Every row comes from one small tree of marks. The marks that hang from a mark follow it in brackets, in alphabetical order. Every link used is in the known rows. Which tree was each row made from?
Known rows:
labab[lezig[tuzav] nonif[gimu]]: [ 0.68  1.40 -0.26 -1.46 -0.58 -1.34 -0.31  1.39  0.20 -1.29 -2.93 -0.39
 -0.79 -6.34 -0.82 -2.61  0.28  1.62 -0.24  0.53 -1.51  0.10 -3.44  0.19]
tuzav[lezig[labab[nonif[gimu[gepab]]]]]: [ 2.89  0.04 -0.54 -1.06 -0.57 -0.10 -1.03 -0.62  1.67 -2.22 -0.74  1.09
 -1.24 -1.58 -0.47 -0.39 -3.23  0.15 -0.75 -0.99 -0.78  0.05  2.60  0.53]
ruradis[gimu[dega fudoz gepab nonif[labab]]]: [-1.53 -2.20  0.74  0.53 -1.18  0.38  0.19 -1.75 -0.46  0.10 -0.01  0.24
 -0.43  0.34  0.72  0.56  0.94 -0.63  1.53  3.51  1.77  0.06 -0.09 -1.51]
muru[gimu[ruradis]]: [-0.06  0.56  0.54 -0.32  0.53  1.75  0.35  0.68  1.82  1.32 -0.26  0.00
  1.35 -1.37 -0.19  2.48 -1.87 -0.11 -0.91 -0.88  0.35 -0.23  0.11  0.95]
nonif[gimu[ruradis] labab]: [ 0.72  2.26 -1.51  0.10  3.13 -4.81 -0.68 -1.63 -1.74 -0.23  0.96 -1.49
  1.23  3.55 -0.32 -0.11  4.28 -0.57  0.90 -1.42  0.05  0.07  0.33 -0.40]
tuzav[lezig]: [ 2.36  1.36 -0.52 -0.57  1.39 -0.66 -1.05 -0.29  3.55 -1.91 -1.46  0.15
  0.74  0.35 -0.91  0.81 -4.27 -0.24 -0.62 -1.87 -2.22 -0.69  2.23  0.92]
ruradis[gimu[nonif]]: [-0.09 -0.05  0.83 -0.85  0.78  1.05  0.06 -1.35 -0.31  0.53 -0.78  0.35
 -0.52 -3.57 -0.22  0.80 -0.26  1.26  0.29  2.29  1.18 -0.13  1.54  0.72]
lezig[labab]: [ 1.93  0.31  0.46 -0.52  0.21  1.67 -0.90  2.02 -0.13 -0.74  1.12  0.27
 -1.17 -1.11 -1.28 -1.83 -1.86 -0.03 -1.69 -4.43 -2.25 -0.16  2.87  1.94]
muru[gimu[gepab nonif] vedeg]: [-2.18 -3.50  1.68  1.01 -0.52  3.05  0.48  0.55  2.82  1.94 -0.08  1.75
  0.94  0.79  1.16  0.51 -3.73  1.12 -0.70  0.95  3.28 -0.53  0.50 -0.06]
dega[gimu[fudoz gepab ruradis]]: [ 0.85  1.38 -0.75  0.39 -0.63 -0.41  1.15  0.67 -0.33 -0.70  3.35 -2.85
 -1.63  2.03  0.72  2.85  1.31  0.18  0.13 -1.33 -1.79  0.59  2.39  0.65]
labab[lezig[tuzav] nonif[gimu[ruradis]]]: [ 0.54  1.97 -0.55 -1.55 -1.44 -1.12 -0.01  0.86 -0.25 -0.99 -1.89 -0.18
 -1.20 -6.96 -0.74 -1.38  1.44  1.54  0.32  1.39 -1.01  0.35 -3.85  0.57]
ruradis[gimu[dega fudoz]]: [-1.07 -0.76  0.64  0.12  0.55  0.64  0.14 -0.39  0.03  0.25 -1.89 -0.11
  0.39 -0.42  0.08  1.10 -0.93  0.00  0.56  1.93  0.66 -0.14  1.81 -0.70]
gepab[gimu]: [ 0.83  1.87  0.52 -0.63  0.15 -0.80 -0.57  1.27 -0.82 -0.69 -0.66  1.22
  1.28  0.82 -0.28 -1.77 -0.48 -0.11 -2.14 -4.64 -1.61  0.16  2.12  0.57]
lezig[labab[nonif[gimu]] tuzav]: [ 3.00  1.32  0.73 -1.76 -0.46  0.91 -0.90  1.44  0.14 -1.50 -2.17 -0.27
 -2.30 -8.18 -0.80 -2.52 -0.16  1.46 -1.60 -0.96 -0.97  0.39 -0.17  2.19]
nonif[labab]: [ 0.99  1.53 -0.30  0.08  3.20 -1.83 -1.24  0.60  0.64 -0.47  0.65 -1.19
  1.73  2.86 -0.77 -1.52  0.38 -1.02 -0.36 -4.12 -2.69 -0.75 -0.52  0.24]
nonif[gimu labab[lezig]]: [-0.33  0.81 -1.36  0.68  2.57 -5.63 -0.99  0.04 -0.11 -0.90 -0.66 -1.37
  1.78  4.61 -0.84 -2.38  3.23 -0.48  0.59 -3.87 -1.26 -0.31 -0.53 -1.34]
muru[gimu[dega] vedeg]: [-2.15 -3.38  1.13  1.44  1.39  3.61  0.30  1.47  4.03  1.69 -2.17  1.54
  2.48  1.84  0.58 -0.20 -4.36  0.77 -1.44 -0.52  2.21 -1.05  0.13 -1.17]
dega[gimu[fudoz]]: [ 1.38  1.44 -0.64  0.12  1.89 -0.55  0.78  1.19  0.53 -0.43  0.94 -3.23
 -0.94  1.41  0.19  1.49 -0.01  0.68 -0.78 -2.75 -2.84  0.17  2.36  0.89]
lezig[labab[nonif[gimu[fudoz]]]]: [ 2.03  0.47  0.04 -1.46 -0.01  0.73 -0.47  0.69 -2.55 -0.25  0.37  0.37
 -2.27 -3.30 -0.43 -1.57 -0.66  0.51 -1.03 -0.94 -0.78  0.57  1.64  1.37]
muru[gimu vedeg]: [-1.82 -2.15  1.27  0.86  1.66  2.27  0.13  1.54  3.60  2.11 -1.54  1.11
  2.27  1.23  0.61  0.79 -4.19  1.11 -1.36 -1.35  2.24 -0.77  1.19  0.25]
muru[gimu[nonif] vedeg]: [-1.73 -2.58  1.29  0.51  0.80  3.22  0.49  0.35  3.12  2.55 -0.97  1.69
  1.05 -0.68  0.72  0.87 -3.42  1.30 -0.85  0.70  2.95 -0.54 -0.28  0.71]
gepab[gimu[fudoz nonif]]: [ 0.27  1.44  0.55 -0.84 -1.59 -0.62  0.00 -0.06 -1.81  0.33 -0.02  1.35
 -0.45 -0.37  0.21 -0.13  0.54 -0.67 -0.86 -1.79 -0.53  0.81  0.59  1.42]
muru[gimu[dega fudoz] vedeg]: [-2.73 -3.29  1.11  1.58  0.60  2.92  0.55  1.34  3.58  2.21 -2.08  1.13
  1.95  2.66  1.02  1.27 -4.10  0.06 -0.62  0.35  2.48 -0.57 -0.03 -0.72]
ruradis[gimu[fudoz gepab]]: [-1.25 -0.49  1.22 -0.04 -0.48 -0.90 -0.05 -0.13 -0.59  0.04 -0.26 -0.50
  0.07  0.63  0.55  1.73 -1.09  0.20  0.83  1.41  0.91  0.17  3.66 -0.02]
fudoz[gimu]: [ 0.83  1.14  0.92 -0.10  0.95  1.86 -0.81  2.33 -0.64  0.93 -1.86  0.50
  3.09 -0.15 -0.64 -1.44 -2.78  0.48 -1.60 -2.31 -0.94 -0.70  1.08  1.13]
muru[gimu[gepab]]: [-0.33 -1.21  1.35  0.36  0.21  1.18 -0.05  1.54  2.25  0.31 -0.78 -0.21
  1.83  1.03  0.14  0.34 -3.77 -0.08 -1.46 -1.76 -0.28 -0.57  1.48 -0.33]
labab[lezig[tuzav] nonif[gimu[gepab ruradis]]]: [ 0.26  1.35 -0.28 -1.21 -2.36 -1.31 -0.04  1.05 -0.46 -1.43 -1.24 -0.16
 -1.31 -5.86 -0.43 -1.62  1.26  1.40  0.41  1.48 -0.81  0.38 -3.39  0.00]
ruradis[gimu]: [-0.24  0.42  0.86 -0.55  1.65  0.04 -0.30 -0.19  0.18  0.12 -1.32 -0.16
  0.68 -1.80 -0.33  0.60 -0.99  1.05 -0.15  0.19  0.39 -0.33  2.97  0.26]

Which tree is each row?
[ 0.81  0.89 -0.39 -1.09 -0.18  0.04  0.33 -0.95 -3.59 -0.26  0.24 -0.06
 -1.10 -1.90  0.57 -0.31 -0.02  0.34  0.42  4.22  0.07  0.49 -0.70 -0.78]	labab[nonif[gimu[dega fudoz gepab ruradis]]]
[-0.83 -0.88 -0.47  0.90 -3.45  1.26  0.59 -1.84 -1.56  0.01  4.05  0.26
 -1.74  2.05  0.66  1.56  2.57 -2.56  2.40  3.91  0.20  0.35 -3.56 -0.68]	gimu[dega fudoz gepab nonif[labab] ruradis]
[-0.07  0.65  0.35  0.05 -1.02 -0.17 -0.13  1.08 -0.87 -0.55 -1.14  1.19
  0.99  2.07  0.11 -1.25 -0.36 -1.24 -1.45 -3.00 -1.43  0.34  0.94 -0.35]	gepab[gimu[dega fudoz]]
[-0.44  1.93 -0.73 -0.44 -2.50 -0.88  0.30 -1.15 -0.30  0.93  2.60 -0.55
 -2.02 -2.18 -0.26  3.06  3.81 -1.61  2.53  1.61 -0.46  0.74 -4.78  2.51]	gimu[fudoz nonif[labab[lezig[tuzav]]] ruradis]
[ 0.97  0.93 -0.74  0.13 -1.40  0.60  1.48 -0.53 -0.83 -0.25  3.94 -2.31
 -2.84  0.20  0.80  2.95  2.03  0.37  0.58  0.76 -0.96  0.73  0.92  1.06]	dega[gimu[fudoz gepab nonif ruradis]]
[-0.02  0.36 -1.18  1.03  3.12 -4.50 -0.68 -1.09 -1.11 -0.49 -1.00 -1.74
  1.55  5.77 -0.03 -1.37  2.73 -1.42  0.93 -0.95 -0.58 -0.12 -0.23 -1.91]	nonif[gimu[dega fudoz] labab]
[ 0.01  1.20 -1.01  0.58  2.19 -5.78 -1.10  0.36  1.09 -1.39 -1.87 -1.84
  1.60  2.03 -0.92 -2.45  3.57 -0.17  0.54 -3.69 -1.23 -0.31 -1.42 -0.82]	nonif[gimu labab[lezig[tuzav]]]
[-0.69 -0.02  0.86 -0.76  0.00  0.26  0.30 -1.53 -0.80  1.06 -0.65 -0.09
 -1.04 -2.74  0.18  2.23 -0.01  0.55  1.14  3.19  1.39  0.34  1.45  1.12]	ruradis[gimu[fudoz nonif]]
[-1.52 -2.58  0.55  0.66 -1.21  0.97 -0.03 -1.09  0.49 -0.60 -0.30  0.76
  0.08 -0.31  0.11 -1.17  0.98  0.08  0.94  2.08  1.25 -0.46 -0.78 -2.25]	ruradis[gimu[dega gepab nonif[labab[lezig]]]]
[-1.70 -1.63  0.19  0.30 -0.53  0.39  0.24 -1.42  0.29  0.56 -1.14  0.28
 -0.35 -0.97  0.08  0.66  1.52 -0.43  1.58  2.70  1.32 -0.01 -1.59 -0.91]	ruradis[gimu[dega fudoz nonif[labab[lezig]]]]
[ 0.79  0.39 -0.54 -0.23 -1.23  4.26  0.62 -1.36 -0.74  0.04  2.13  1.02
 -1.48 -3.00 -0.74  0.40  0.67 -0.47  0.51  3.38 -0.59 -0.25 -2.84  0.44]	gimu[dega nonif ruradis]
[-0.06 -0.66  0.36  0.71 -2.14  3.36 -0.20  0.24 -1.26  0.73  0.67  1.55
  1.87  0.49  0.09 -1.19  0.60 -0.67 -0.03  1.24  1.06 -0.48 -2.56 -0.53]	fudoz[gimu[dega gepab nonif[labab] ruradis]]
[-2.75 -3.42  1.04  1.70 -1.03  3.86  0.72  0.99  3.11  1.44  0.22  1.89
  1.73  2.46  1.13  1.22 -2.99  0.34 -0.51  1.00  3.35 -0.63  0.21 -1.37]	muru[gimu[dega gepab ruradis] vedeg]
[-2.46 -4.65  1.46  1.60 -0.95  4.53  0.63  0.47  3.26  1.52 -0.61  2.19
  1.17  1.38  1.13 -0.44 -3.85  0.70 -0.80  1.94  3.20 -0.82 -0.68 -1.60]	muru[gimu[dega gepab nonif] vedeg]
[-0.93  0.83 -1.35  0.82  1.84 -6.43 -0.70 -0.14 -0.57 -0.38 -0.51 -1.82
  1.23  5.33 -0.42 -0.89  3.46 -1.16  1.42 -2.98 -1.05  0.14 -0.66 -0.87]	nonif[gimu[fudoz] labab[lezig]]
[ 0.61  0.74 -0.11 -0.27  0.19 -0.19 -0.63  0.07  1.38 -0.40  0.33 -0.30
 -0.44 -2.12 -1.05 -1.58  1.22 -0.28  0.35 -1.36 -2.05 -0.47 -3.69  1.10]	gimu[nonif[labab[lezig[tuzav]]]]
[-0.56  1.80 -0.40 -0.57 -2.87 -1.68  0.18 -0.62 -1.83  0.60  1.65  1.53
 -0.60  0.11  0.27  1.06  3.85 -1.52  0.42 -2.04  0.12  1.14 -1.95  1.30]	gepab[gimu[fudoz nonif[labab[lezig]] ruradis]]
[ 0.78  0.86 -1.03  0.39 -0.89 -0.53  1.21 -0.88 -0.54 -0.21  4.12 -2.53
 -2.37  1.45  0.93  2.64  3.46 -0.17  0.93  0.05 -0.96  0.70 -0.23  0.69]	dega[gimu[fudoz gepab nonif[labab] ruradis]]
[ 1.72  0.95 -0.35 -1.34  2.07  0.51 -0.10 -0.48 -2.58 -0.47 -1.55  0.04
 -0.25 -2.94 -0.12 -2.37 -1.17  1.14 -0.75  2.45 -0.90 -0.10 -0.73 -0.90]	labab[nonif[gimu[dega]]]
[-0.64  0.23 -1.28  1.20  0.71 -4.45 -0.24 -1.63 -2.02 -0.72  1.33 -1.38
  0.86  6.31  0.50  0.07  4.07 -1.85  1.83  0.50  0.51  0.26 -0.18 -2.08]	nonif[gimu[dega fudoz gepab ruradis] labab]
[-0.38  0.32 -0.61  0.71 -0.47 -2.23  0.29 -0.86 -2.46 -0.81  0.86 -0.89
 -0.21  3.59  0.28  0.75  1.25 -0.66  1.09  2.18  0.38  0.37  2.18 -1.23]	nonif[gimu[dega fudoz gepab ruradis]]
[-2.59 -4.72  1.14  1.87 -0.34  3.34  0.36  0.11  3.51  1.53 -0.45  1.94
  1.65  2.65  1.26 -0.78 -2.50  0.15 -0.46  1.04  3.32 -0.88 -1.77 -1.98]	muru[gimu[dega gepab nonif[labab]] vedeg]
[-0.08  0.51 -1.16 -0.91 -1.03  0.01  0.32  0.40 -1.74 -0.63 -0.76  0.69
 -0.82 -3.16 -0.64 -1.90  0.84  0.81  0.36  1.71 -1.02  0.14 -3.38 -1.19]	labab[lezig nonif[gimu[dega ruradis]]]
[-1.16 -0.45 -1.60  1.58 -0.22 -4.08 -0.41 -0.50 -0.60 -1.59  1.14 -0.67
  1.27  5.70 -0.30 -1.95  4.39 -1.23  1.42 -1.49 -0.19 -0.20 -1.62 -2.97]	nonif[gimu[dega gepab ruradis] labab[lezig]]
[ 0.16  2.20  0.08 -1.01 -2.60 -0.27  0.42 -0.77 -2.43  0.71  1.57  1.58
 -1.01 -1.30  0.35  1.58  2.15 -0.91 -0.14 -0.49  0.27  1.20 -0.06  1.92]	gepab[gimu[fudoz nonif ruradis]]
[ 1.01 -0.34 -0.80  0.69  0.11 -0.27  0.61  0.45  1.14 -1.30  2.52 -2.19
 -1.34  1.61  0.18 -0.86  1.90  0.71 -0.39 -2.68 -2.21 -0.14 -0.28 -0.55]	dega[gimu[gepab nonif[labab[lezig]]]]
[ 0.33  2.46 -0.80 -0.30  1.29 -3.43  0.15 -1.02 -2.62  0.25  0.49 -1.44
 -0.26  1.70 -0.13  2.06  1.63 -0.14  1.00  1.01  0.11  0.65  2.53  0.99]	nonif[gimu[fudoz ruradis]]
[-2.59 -1.29  0.86  0.72 -0.07  1.81  0.80  0.65  2.38  3.08  0.04  1.03
  1.16  1.20  1.13  4.04 -2.25  0.16  0.21  0.68  3.35  0.11  0.49  1.18]	muru[gimu[fudoz ruradis] vedeg]
[ 0.64  1.15 -0.97  0.18  1.75 -1.22  0.06 -0.88 -1.67 -0.76 -0.22 -0.62
  0.43  1.35 -0.58 -0.41  1.26  0.26  0.12  0.98 -0.05 -0.08  1.52 -0.95]	nonif[gimu[dega ruradis]]
[ 2.24 -0.10 -0.05 -1.18  0.23  1.84 -0.49  0.76 -2.18 -0.74 -0.03  0.76
 -1.91 -3.29 -0.63 -2.77 -0.88  0.66 -1.51 -1.06 -0.88  0.22  1.17  0.46]	lezig[labab[nonif[gimu[dega]]]]
[ 2.34  0.47  0.03 -1.54  0.35  1.11 -0.60  0.78 -2.28 -0.53  0.20  0.55
 -2.02 -3.43 -0.64 -2.31 -0.86  0.88 -1.44 -1.35 -0.90  0.36  1.69  1.15]	lezig[labab[nonif[gimu]]]
[-0.13 -0.32  0.93 -0.03 -2.25  0.32  0.20 -0.27 -1.62 -0.02  2.48 -0.36
 -1.91  0.78  0.37  0.87 -1.48 -0.82  0.99  2.15 -1.09  0.32  0.52  1.18]	gimu[fudoz gepab nonif]
[ 3.04 -0.06 -0.82 -1.06  0.01  0.69 -0.89 -0.71  1.98 -2.12 -1.57  1.22
 -1.04 -2.07 -0.70 -0.64 -3.14  0.06 -0.89 -0.66 -0.86 -0.12  1.66  0.25]	tuzav[lezig[labab[nonif[gimu[dega]]]]]
[ 0.10  1.28 -0.98  0.28  0.92 -2.05  0.31 -1.02 -2.16 -0.17 -0.04 -1.01
 -0.05  2.16 -0.14  1.06  1.49 -0.47  0.91  1.83  0.14  0.35  1.48 -0.46]	nonif[gimu[dega fudoz ruradis]]
[-0.22 -1.04  0.38 -0.02 -0.62  4.15  0.83 -0.53  1.79  1.31 -0.41  0.90
  0.42 -2.89 -0.09  1.68 -1.32 -0.34 -0.50  2.08  1.11 -0.30 -2.47 -0.14]	muru[gimu[dega nonif ruradis]]
